Each row was made from one path, in order. Every step used is in the known rows, and no mark comes twice. Write each row's path.
Known rows:
fivek-teluf-ridadok: [-0.864 -1.339 -2.001 -2.270  0.545  0.193 -0.715  2.261 -0.080  5.080
 -1.997  1.987  0.954 -0.313 -4.357 -2.025  2.013  0.872 -0.974]
muzan-vikuvo: [-0.149  0.447 -0.579  1.397 -0.841  1.170  0.638 -3.882  0.669  1.038
  2.883 -0.142 -0.383  2.265 -0.741  0.382 -0.707  0.883  1.010]
levif-teluf-muzan: [-1.293  1.543 -1.483  1.785 -2.715  0.678  0.753  2.840 -1.483  1.527
 -1.712  3.043  1.179 -2.974 -1.371 -0.808  2.161 -1.045 -2.083]
muzan-levif-fivek-teluf: [ 0.123  3.054 -2.724  3.094 -5.722  2.335  1.115 -1.857 -0.257 -0.391
  1.905  0.087  1.164 -0.085 -1.613 -2.865 -1.640 -0.892 -3.420]
vikuvo-ridadok-levif-fivek-teluf: [-1.397 -1.560 -1.536  0.821  1.006  3.116 -0.157 -1.396 -2.025  6.511
  1.592  0.351 -1.558  4.205  0.139  0.933 -1.142  0.065  2.062]
vikuvo-ridadok-levif: [-1.230 -1.059 -1.682  0.764  2.787  1.595 -0.637 -1.017 -1.785  5.150
  1.069 -0.340 -1.658  3.277  1.461  2.051 -0.652 -0.437  3.850]
kunur-teluf-ridadok-levif-fivek: [ 0.781  0.979 -2.717 -0.523 -1.671  1.785  0.442  4.746 -2.758  6.224
 -3.953  4.378  0.631 -1.102 -2.732 -2.930  2.573 -1.815  0.205]
teluf-muzan: [-0.778  4.536 -0.532  0.738  0.524 -1.328 -0.483 -0.210 -0.101  0.388
 -0.777  0.160  2.549 -2.551  0.349  0.411  3.342  0.780 -1.467]
kunur-levif: [ 0.589  2.012 -5.251  1.881 -3.239  0.106  0.250  0.288 -2.009  1.721
 -1.953  1.691  0.579 -2.520 -1.028 -2.287 -0.332  0.152  0.856]
kunur-levif-teluf-muzan-vikuvo-ridadok: [-1.367  2.268 -6.851  3.538 -4.674  1.534  0.561  0.745 -2.968  5.090
 -1.552  3.947  1.083 -2.944 -2.384 -2.337  0.736 -0.501  0.597]
gasi-vikuvo-ridadok-levif: [-4.215 -0.304 -1.916  1.435  1.341  3.544 -2.115 -2.717  0.660  3.675
  1.317 -0.024  0.637  1.929  0.803  1.562 -0.275  0.483  5.229]
gasi-vikuvo: [-3.333  0.434 -0.826  0.889 -0.523  2.529 -1.643 -2.132  1.851  0.147
  0.610  0.196  1.863 -0.383 -0.230  0.034  0.175  0.775  2.529]
vikuvo-ridadok-levif-fivek: [-1.399 -1.529 -1.161  1.140  1.579  2.972  0.042 -1.657 -2.065  5.847
  1.648 -0.121 -1.451  4.169  1.223  1.598 -1.289 -0.575  2.583]
teluf-ridadok-levif-fivek: [-0.050  0.018 -1.645 -0.655  2.872  1.385  0.888  1.150 -1.443  4.603
 -2.623  0.115  0.851  0.751 -0.101  0.076  1.682 -1.198  0.799]
ridadok-levif-teluf-muzan: [ 1.464  3.902 -2.140  2.859 -1.154  0.513  1.354  1.468 -3.060  1.434
 -2.104  1.428 -0.833 -1.129  1.364  0.555  1.356 -0.553  0.311]
vikuvo-ridadok-levif-teluf: [-1.644 -1.733 -2.237  1.388  1.339  2.368 -0.126  0.451 -2.483  5.823
  0.481  1.195 -1.926  2.669  0.599  1.556 -0.720 -1.136  3.369]
teluf-ridadok: [-1.486 -1.547 -1.316 -2.130  3.522 -0.056 -0.335  2.356  0.160  3.971
 -2.560  0.558  1.934 -0.811 -1.502 -0.219  2.563 -1.234  0.833]
gasi-vikuvo-ridadok-levif-teluf-muzan: [-4.717  0.739 -2.500  2.078  0.563  3.660 -1.854 -1.830  0.079  4.367
  0.670  1.055  1.302  0.652  0.399  1.280  0.794  0.229  4.343]

Write each row's path:
[-1.003 -1.875 -0.480 -0.920 -2.144  3.097  0.838  0.215 -0.570  4.862
 -0.203  1.460  1.210  1.595 -3.472 -2.333  0.083  0.312 -3.256] => levif-fivek-teluf-ridadok
[ 0.079  0.476 -2.083 -0.996  4.023 -0.114  0.229  1.923 -1.216  3.975
 -3.209  0.167  0.698 -0.160  0.103  0.551  2.399 -1.060  2.084] => teluf-ridadok-levif
[-1.654  0.210 -0.636  0.809 -3.070  3.404  0.537 -2.611 -0.589  5.098
  2.226  1.309  1.164  2.375 -2.888 -1.508  0.013  1.326 -3.103] => levif-fivek-teluf-muzan-vikuvo-ridadok
[-0.326  2.512 -3.167  2.434 -4.513  2.328  0.977 -0.951 -0.234  0.911
  0.968  0.361  1.833 -0.439 -2.195 -3.032 -0.806 -1.292 -3.218] => muzan-levif-fivek-teluf-ridadok
[-2.465  0.795 -1.998  2.421 -2.322  1.783  0.647  0.706 -1.239  3.843
  0.352  3.090  0.766 -0.981 -1.909 -0.099  1.627 -0.833 -0.745] => levif-teluf-muzan-vikuvo-ridadok
[-0.870  4.863 -0.927  1.716 -0.122 -0.480 -0.080 -3.064  0.440  1.083
  1.198  0.153  2.274 -0.959 -0.132  0.826  2.820  1.362 -0.661] => teluf-muzan-vikuvo
[ 0.089  2.793 -5.307  2.265 -5.717  1.863  0.721 -0.398 -2.527  4.049
 -1.471  2.570  1.663 -1.993 -2.866 -3.848 -0.021  1.021 -2.253] => kunur-levif-fivek-teluf-muzan
[-1.091 -0.704 -1.767  1.937 -0.358  3.323  0.428 -4.887 -0.797  5.679
  3.984  0.331 -1.495  5.231 -0.957  0.881 -1.491  1.067  2.321] => muzan-vikuvo-ridadok-levif-fivek-teluf
[-0.730  6.808 -2.042  3.170 -2.820  0.121  0.392 -1.767 -0.245 -0.872
  0.512 -0.313  3.517 -2.715  0.216 -0.922  2.062 -0.473 -3.336] => teluf-muzan-levif-fivek
[ 0.283  0.011 -2.527 -1.451  0.919  0.282 -0.325  1.952 -1.008  5.133
 -2.384  1.620  0.233  0.082 -3.081 -1.488  1.967  0.976 -0.017] => fivek-teluf-ridadok-levif
[ 1.818  1.673 -1.851  2.497 -1.264  1.182  1.616  1.525 -2.975  1.149
 -1.703  1.254 -2.062  0.083  1.185  0.332 -0.241 -0.910  1.067] => ridadok-levif-teluf
[-1.622  0.003 -1.713  1.042  1.094  2.611 -0.356 -1.522 -2.133  6.816
  1.200  0.381 -0.735  3.326  0.236  1.115 -0.060  0.259  1.543] => vikuvo-ridadok-levif-fivek-teluf-muzan
[-1.044 -0.290 -1.742  1.943  1.156  2.216  0.188 -4.559 -0.575  4.597
  3.633 -0.195 -1.641  4.611  0.375  1.838 -1.162  0.530  3.739] => muzan-vikuvo-ridadok-levif
[-0.608  1.061 -0.117  0.530 -3.592  2.512  0.766 -1.036 -0.685  3.084
  0.715  1.212  1.574  0.695 -2.559 -2.048  0.418  1.218 -4.360] => levif-fivek-teluf-muzan
